What can hang from each mark
k_782: k_464
k_522: k_464
k_342: k_303 k_435 k_464 k_782
k_464: k_435 k_782
k_303: k_464 k_782
k_435: k_303 k_342 k_464 k_782

In the rows, 128 means zero.
Known rows, with every way that one mark hangs from another
{k_303 {k_782 {k_464 k_435}}}: [ 89 110 101 125 141 145 118 120 131  93 159 129  92 100 128 143 145 128
 129 109 151 141 105 104  96]
{k_522 {k_464 {k_435 {k_303 k_782} k_342}}}: [118 206 122 144 120 132 150 149 140 108 148 126  51 121 121 147 126 177
 115 131 134 130 117  58 158]
{k_782 {k_464 {k_435 k_303 k_342}}}: [153 148 118 150 130 115 123 102 120  87  99 133  92 121 173 135 137 145
 111 136  76 109 126  68  93]
{k_342 k_303 k_435 k_464 k_782}: [118 125 147  74  76 136 117 129  61 193 153 125 187 183  49  53  78 135
 218 121 168 156 112 227 159]
{k_522 k_464}: [124 125 158 123 128  80 119 153  97 134 133 104 153 129 155 124 115 110
  97 138 145 150 139 131 157]
{k_303 {k_464 k_435}}: [124  87 104 130 141 133 131 108  82  83 116 138 141  89 205 141 126 131
  63 119 101 108 123 162 132]
{k_342 {k_435 {k_303 k_464 k_782}}}: [123 147 112 101 114 137 160 124 111 132 113  70 138  91  37 155  98  99
 174 110 109 163 106 154 189]
{k_464 {k_435 k_303 k_342} k_782}: [158 111 113 164 143 134 142 122 188 123 100 149  99 118 138 147 151 135
 128 128  90  96 131  88  94]
{k_464 k_435}: [133  81 112 135 142 124 119 137 101 103 136 128 156 117 171 124 134 134
 102 130 126 129 124 140 121]
{k_522 {k_464 {k_435 k_303 k_342}}}: [144 189 130 149 124 111 138 143 103  91 120 131  94 133 185 136 121 160
  88 143 100 123 130  72 151]
{k_782 k_464}: [133  76 147 121 134  87 101 116 113 126 110 102 154 122 146 124 129  93
 122 129 121 137 135 133 100]
{k_435 k_342 k_464 k_782}: [170 109 157 136 134 121 130 110 191 115 121 112 111 148 164 158 123 119
 101 164 135  91 162  87 142]
{k_303 k_782}: [130  80 133 124 126 114 130 144 159 163 144  84 131 111  70 134 131 121
 151 125 163 141 130 141 141]
{k_464 {k_435 k_342} k_782}: [147  43 125 164 156 140 130 110 199 116 123 164 100 127 174 149 148 145
 112 142 120  73 133 108  82]
{k_435 {k_303 k_464} k_342 k_782}: [158 122 142 147 121 118 141  95 185 148  49 108 110 137 123 173 127 120
  96 164  83  75 173 118 125]
{k_464 {k_435 {k_342 {k_303 k_782}}}}: [122 146 120 148 127 169 121 111 164 143 165 163  82 132 119 114 146 189
 149 128 165  93 126 124 103]
{k_342 k_303 k_464}: [139 172 147 106 116 125 109 162  72 203 153 157 198 130  84  41 156 134
 123 126 158 152 143 211 115]
{k_522 {k_464 k_435 k_782}}: [ 83 119 123 138 157 130 129 147 137 102 149 168 123 119 174 144 145 113
  96 111 142 139 118 116 115]
{k_303 {k_464 k_435 k_782}}: [109  71 100 139 156 146 135 103 140  99 115 168 131  83 186 156 148 109
  78 103 103  97 119 158 104]
{k_435 k_464 k_782}: [138 127 141 114 140 119 128 132 148 118 129 103 151 129 145 151 131  80
 106 139 140 139 148 115 152]
{k_522 {k_464 {k_435 k_342}}}: [134 120 143 149 135 118 126 129 115  90 150 151  90 141 220 133 119 173
  69 158 134  97 135  90 134]
{k_342 k_464}: [158 107 149 114 130 111 122 169  88 169 145 122 186 122  92  78 144 126
 101 149 144 145 141 186 133]
{k_782 {k_464 k_435}}: [108  95 114 130 145 123 105 110  96  78 131 135 136 114 186 127 138 119
 105 123 115 134 117 118  85]

Rows
[101 105 128 115 134 151 125  89 133 163 115 159 178 115  97 127 122  93
 169  98 122 130 120 214 117] : {k_342 {k_303 {k_464 k_782}} k_435}
[ 74 135 128 134 148 143 123 145 135 100 136 146 128 156 172 156 136 121
  83 152 155 136 143 116 118] : {k_522 {k_464 {k_435 k_782}}}
[101 154 151 124  87 120 109  95 100 124 141 160  67 188 208 101  82 187
 139 116 155  85 126 120 144] : {k_522 {k_464 {k_435 {k_342 k_303 k_782}}}}
[145 192 104 120 127 136 140 178  54 129 138 142 168 106 100  80 156 144
  97 125 106 165 121 147 133] : {k_342 {k_464 {k_435 k_303}}}
[148 131 140  75  77 108 144 152  65 172 119  73 174 171  31  84  73 117
 213 127 122 173 108 181 192] : {k_342 {k_435 k_303} k_464 k_782}
[187 200 139 126 113 110 154 137 156 123 138  81  76  92  95 137 123 135
 141 116 119 131 123  60 189] : {k_435 {k_303 k_782} k_342 k_464}
[118 169  93 126 123 141 145 155 124 123 136 105 114  93  77 139 141 135
 147 105 128 159 108 109 143] : {k_464 {k_435 {k_303 k_782}}}
[130  93 139 129  88 130 104  81 127 141 125 153  87 183 185  99  93 182
 163 116 143  68 130 142 119] : {k_464 {k_435 {k_342 k_303 k_782}}}
[ 96 168 136 156 145 148 112 115 160 134 151 212  93 145 185 121 149 163
 111 118 150  98 133 114  86] : {k_522 {k_464 {k_435 {k_342 k_303}} k_782}}
[122  90 140 106 136 156 133 158 133 169 143 118 201 172  39 117 125 107
 154 182 159 160 139 189 127] : {k_342 {k_435 k_782} k_464}
[152 169 122 101 134 123 155 141 122 115 122  92 170  97  83 144 116  63
 187  94  93 187 100 113 178] : {k_342 {k_435 k_303 {k_464 k_782}}}
[142  74 129 149 144 122 110  92 135  80 128 149  94 131 207 134 135 155
  98 153 107  83 131  86  77] : {k_782 {k_464 {k_435 k_342}}}
[120  92 117 148 139 148 119  99 171  90 155 138  51 122 150 149 141 164
 124 138 142  92 117  75  88] : {k_303 {k_782 {k_464 {k_435 k_342}}}}
[127 132  98 144 146 131 138 144 147 119 104 140 143  97 114 141 155 100
 137  99  97 145 118 118 103] : {k_464 {k_435 k_303} k_782}
[116 126 129 158 136 172 111 100 182 146 120 183 114 174 155 130 154 162
 122 161 145  77 161 134  63] : {k_464 {k_435 {k_342 k_303} k_782}}
[137  70 136 111 144 143 138 160 134 170 157 137 201 134  41  99 134 100
 166 144 149 158 116 190 123] : {k_342 k_435 {k_464 k_782}}
[127 140 126 128 124 113 139 114 146 149  55 100 151 116 104 164 131  85
 103 136  87 124 161 154 138] : {k_435 {k_303 k_464} k_782}
[112  83 148  89  79 117 112  98  95 170 122  95 168 186  87  98  62 116
 241 109 156 141 118 201 157] : {k_342 k_303 k_435 k_782}
[154 218 120 102 114 109 150 161 114 126 142  72 118  73  71 132 128  98
 147  85 128 179 110  91 196] : {k_435 {k_303 k_782} k_464}
[ 86 229 106 127 124 132 144 170  98 111 152 111  94 102 101 140 133 140
 122 101 141 179 105  87 168] : {k_522 {k_464 {k_435 {k_303 k_782}}}}
[113 147 133 127 127 104 115 118 159 149  69  94 145 140  86 152 147  70
 142 137 102 150 154 109  88] : {k_435 k_303 {k_782 k_464}}
